Each row was made from one small tree. The marks that hang from a mark follow it in brackets, in the order of their numbers. Every link used is in the known rows. Write each row's tree.
Known rows:
j614[j852]: [-1.68  9.18 -1.02 -0.03 -1.55 -4.76 -2.05  1.41 -2.57  1.71  0.08  0.10
  0.76 -0.56 -0.77 -1.13 -4.61  2.74  0.09 -1.01]
j852[j614]: [-2.33  4.59  2.31 -2.57 -0.70  0.36 -4.09 -3.10  1.79 -1.06 -3.22  1.51
  0.42 -0.59  3.23 -1.91  0.17  0.20  0.69  1.55]
j333[j774[j206[j852[j614[j926]]]]]: [ 0.98  0.85 -0.84  0.76 -0.94 -1.39  0.81  0.88  1.68  0.98  0.81  0.83
  1.43 -0.43  1.15  2.20  0.61 -6.16  2.15 -1.25]
j926[j774[j206 j614]]: [ 0.61  0.68 -1.31 -2.62 -0.13  0.94  1.93  3.36  1.24 -3.82 -1.62 -2.85
 -0.25  0.21  1.20 -0.57 -0.44 -0.14  1.84 -1.26]
j206[j852[j614[j926] j774]]: [ 0.77  0.97  0.24  1.59  1.79  0.02 -2.28 -3.60  1.25  3.21 -1.54  1.80
  1.63  1.11  4.83  1.72 -1.56 -4.63 -3.93 -0.49]
j852[j614 j774]: [-2.85  1.64  2.32 -3.61 -1.55  0.74 -3.47 -3.40  1.70  1.79 -3.13  3.69
  2.60  1.01  5.24  0.14  2.38 -0.66 -0.73 -0.29]
j774[j206[j852] j614[j333 j926]]: [ 0.61 -3.83 -1.56  4.80  2.46  4.74  3.69 -0.76  1.16 -0.95  1.78 -0.37
 -0.81 -2.13 -0.57 -2.09  0.50 -3.44 -0.98  1.79]
j206[j852[j774[j614]]]: [ 1.43  1.78 -1.72 -0.18 -0.79  0.14 -3.33 -2.22 -0.85  2.14 -3.14 -0.04
  0.84 -1.00  2.99 -0.21 -2.11 -3.44 -2.23 -1.54]
j206[j852[j614[j333 j774 j926]]]: [ 0.78  0.00  0.81  3.06  2.67 -0.04 -2.30 -1.80 -1.47 -3.89 -0.18  0.29
 -0.51  1.21  0.54  0.58 -1.94 -0.04 -1.48  1.30]
j206[j852[j614[j333]]]: [-0.28  2.35 -0.47  1.07  1.19  1.77 -5.38 -2.75 -0.95 -2.57 -3.41  0.20
  0.40 -0.65  3.18 -1.30 -3.68  1.37  1.87  0.58]
j206[j852[j614 j774]]: [-0.36  3.07 -0.34 -0.13 -0.07 -0.50 -4.27 -2.94  0.31  1.22 -3.76  2.07
  2.10  0.22  6.36  1.10 -2.33 -3.01 -1.35 -0.80]
j206[j852[j614[j333 j926] j774]]: [ 0.28 -1.90  0.09  2.02  2.22  2.21 -2.75 -3.75 -0.10  1.78 -1.05  1.61
  1.61  1.44  3.44  1.15 -0.98 -1.08 -1.99 -0.27]
j333[j774[j206 j614[j852 j926]]]: [ 0.95  1.33 -2.09  1.56 -0.85 -1.23  4.16  2.14  0.89  1.54  5.49  0.75
  1.73 -0.11 -2.35  0.21  0.33 -5.82  0.46 -1.68]
j926[j774]: [ 1.44  2.74  0.12 -4.99 -1.09 -1.65 -3.17  2.49 -1.33 -1.24 -3.69 -4.30
 -0.99  1.37 -0.74  0.70 -1.75  4.53  2.28 -2.73]
j614[j852 j926]: [ 0.04  6.05  0.01  2.67  1.41 -4.04  1.11  0.22 -1.19  4.93  3.67 -0.38
 -0.11  0.90 -2.97  0.01 -3.56  0.19 -3.94 -0.61]
j926[j774[j614[j206 j333]]]: [ 0.89 -2.79 -0.14 -3.22 -0.41  0.50 -0.23  2.49 -1.01 -4.33 -0.80 -2.46
 -1.56  0.56 -1.61 -0.29 -0.64  5.96  3.36 -0.18]
j333[j774]: [ 0.97  2.70  0.08 -4.67 -4.29 -2.38 -4.41  0.80 -1.32  1.97 -1.70 -1.10
  0.17 -0.79 -2.94  0.21  1.37  0.13  4.26 -2.69]
j614[j206 j926]: [-0.64 -0.69  3.83 -0.26 -1.20 -4.99  2.52  0.46  2.10  5.17  0.65  1.17
 -3.47 -2.02 -2.89  1.76  2.90  0.02 -2.29  3.67]
j852[j774[j614[j333]]]: [-1.03 -2.75  0.06 -3.01 -2.32  3.59 -2.84 -2.66 -1.22  1.57 -1.77  1.09
  1.01 -0.19 -0.28 -2.20  3.19  2.32  0.04 -1.05]
j333[j774[j206[j852] j614]]: [ 1.62  0.98 -2.78 -0.12 -2.40 -0.16  0.22  1.54  0.51 -0.87  0.12 -0.17
  1.12 -1.95  0.32 -0.16  0.13 -6.37  3.11 -1.70]

Write each row's tree:
[-1.30 -5.76  4.60  1.19 -1.12 -4.67  3.41  2.59 -2.30 -2.40  3.12  1.33
 -3.83 -0.24 -6.83  2.67  5.30  5.89 -0.39  4.64] -> j614[j206 j333 j774 j926]
[ 1.73 -0.53 -0.48  2.07  2.15  1.64 -3.34 -2.62 -0.34 -0.43 -0.02  0.07
  0.57  0.87  0.69  0.34 -2.31 -1.32  0.74 -0.49] -> j206[j852[j614[j333[j774] j926]]]
[-0.43  3.67 -0.16  1.84  0.57 -3.83  1.71  0.01 -1.14  7.15  3.76  1.32
  1.73  2.10 -1.40  1.72 -1.57 -0.61 -5.13 -1.77] -> j614[j852[j774] j926]
[ 0.44  1.52 -0.34  0.25 -1.34 -2.01 -0.46 -0.52  1.10 -0.47 -1.27  0.65
 -1.95 -3.49  0.97 -1.34 -1.59 -2.47 -1.00  2.80] -> j774[j614[j206[j852]]]
[-0.93 -6.09  1.56 -0.97 -1.51  1.37  1.65 -1.89  0.65  3.68  1.35  2.56
 -0.46 -0.34 -1.30  0.05  4.73  0.85 -2.09  1.33] -> j852[j774[j614[j206 j333 j926]]]
[ 0.53  4.09 -1.30  2.78  2.54 -4.15  5.23  4.59 -0.37  1.86  4.39 -1.96
  0.58  2.75 -1.42  2.48 -4.13  0.36 -2.30 -1.88] -> j614[j852 j926[j774[j206]]]
[ 0.31 -2.25 -1.50 -2.19  0.15  3.32  1.56  3.05 -0.29 -5.21 -1.07 -2.96
 -0.16  0.72 -0.11 -1.16  0.05  3.53  3.83 -1.18] -> j926[j774[j206 j614[j333]]]
[ 2.15  1.13 -2.69 -0.55  0.93  0.54  1.55  3.24  0.48 -4.19 -1.76 -3.20
 -0.06 -0.07  2.59  0.26 -3.16 -2.01  1.07 -1.63] -> j926[j774[j206[j852] j614]]
[-1.44 -2.40  1.01 -1.26 -1.81  1.30 -0.40 -0.94 -0.22 -1.92 -0.31  0.98
 -2.14 -2.81 -2.21 -2.93  1.70  3.97  2.27  3.29] -> j774[j614[j206 j333]]
[ 1.92 -1.47 -1.19 -3.61  0.57  3.14 -2.60  0.97 -1.59 -4.34 -1.50 -4.32
 -0.88  1.63 -1.78 -1.87 -1.47  5.63  2.91 -2.22] -> j926[j774[j614[j333]]]
[-0.03  0.55 -3.03  0.08  0.89  1.22  2.89  4.48 -1.51 -5.16  1.70 -2.40
  0.87  1.50 -0.12 -0.72 -3.23  3.89  3.16 -1.92] -> j926[j774[j206 j614[j333 j852]]]
[ 0.06 -2.12 -0.59  0.94 -0.77  0.86 -0.94 -0.86 -0.72 -2.29 -0.82  0.49
 -2.07 -3.09 -0.66 -2.06 -0.91  2.01  1.62  2.88] -> j774[j614[j206[j852] j333]]
[ 1.11 -0.49 -2.14  0.23 -0.61  2.08 -3.70 -2.51 -2.08  1.07 -2.65 -0.09
  0.86 -0.78  1.91 -0.71 -1.55 -0.66 -0.62 -1.53] -> j206[j852[j774[j614[j333]]]]
[-3.05 -6.05  3.80 -0.33  0.04  0.80  1.34 -2.86  2.31  2.51  1.24  5.05
  0.83  1.34  2.02  2.11  4.86  1.98 -1.20  2.72] -> j852[j614[j206 j333 j926] j774]
[-3.73 -5.36  2.32  0.72  0.85  4.07  2.64 -2.74  2.72  1.63  0.88  4.36
  2.46  1.72  3.31  0.87  5.79 -0.50 -0.66  0.99] -> j852[j614[j333 j926] j774[j206]]
[ 1.71  4.44 -2.43 -1.85  0.90 -1.22 -0.76  2.49 -1.71 -2.88  0.48 -3.39
  0.58  2.15 -0.18 -0.78 -5.29  2.48  0.12 -2.94] -> j926[j774[j614[j852]]]
[-0.06  2.47 -2.12  2.06 -0.34  1.32  1.68  0.45  1.81 -1.72 -1.54  0.03
 -0.26 -3.62  3.15 -2.10 -1.32 -5.99 -0.34  1.40] -> j774[j206[j852] j614]
[-0.94 -0.10  3.09  1.12 -0.50 -3.98  4.55  2.81  0.20 -1.20  1.81  0.29
 -1.92 -0.42 -3.40  1.88  4.62 -2.25 -3.13  2.23] -> j614[j774[j206] j926]
[ 0.28 -1.85  1.11 -1.81 -0.73  1.84 -0.30 -3.19  1.29  4.96 -0.06  0.90
  0.67  0.28 -0.27 -0.88  3.38 -2.96 -4.53 -0.94] -> j852[j774[j614[j926]]]
[ 0.07 -0.56 -1.94  3.36  3.19 -0.78  4.36  4.39 -2.78 -0.48  5.16 -2.19
  0.57  3.36 -3.63  1.48 -2.99  5.97  1.06 -1.93] -> j614[j333 j852 j926[j774[j206]]]
[ 1.16  2.89  1.20  2.66  2.28 -2.27 -1.95 -1.71  0.13 -2.40 -0.62  0.37
 -0.48  0.67  2.08  1.46 -2.52 -3.67 -3.43  1.17] -> j206[j852[j614[j774 j926]]]
[ 1.83 -4.92 -0.56  1.48  2.80  2.41  2.05  2.15 -1.05 -0.59  0.65 -3.55
 -1.28  1.74 -2.86  1.41 -0.20  3.92  1.42 -1.04] -> j614[j333 j926[j774[j206[j852]]]]
[-1.11 -2.08 -0.40 -2.53 -3.57  1.48 -1.70  1.79 -2.06 -1.05 -0.92 -0.22
  0.34 -1.03 -3.65 -0.74  3.42  4.43  7.47 -1.36] -> j614[j333[j774[j206]]]
[-0.70 -0.83  0.57  1.62  0.59  2.46  4.85 -0.71  3.76  1.25  1.68  0.19
 -1.08 -2.45 -0.54 -2.37  3.20 -5.59 -2.75  2.42] -> j774[j206 j614[j926]]
[-2.26  0.42  4.20 -0.24  0.65 -2.43  1.12 -2.18  4.00  1.67  0.42  3.39
 -1.29 -0.56  1.78  0.94  1.86 -1.46 -2.26  4.37] -> j852[j614[j206 j926]]
[ 0.38 -5.38  0.55  0.29 -0.67  2.16  1.51  0.61 -0.52  2.03  2.67 -0.69
 -0.41  0.12 -5.83  0.47  4.57  1.86  3.45 -1.01] -> j614[j333[j774[j206]] j926]
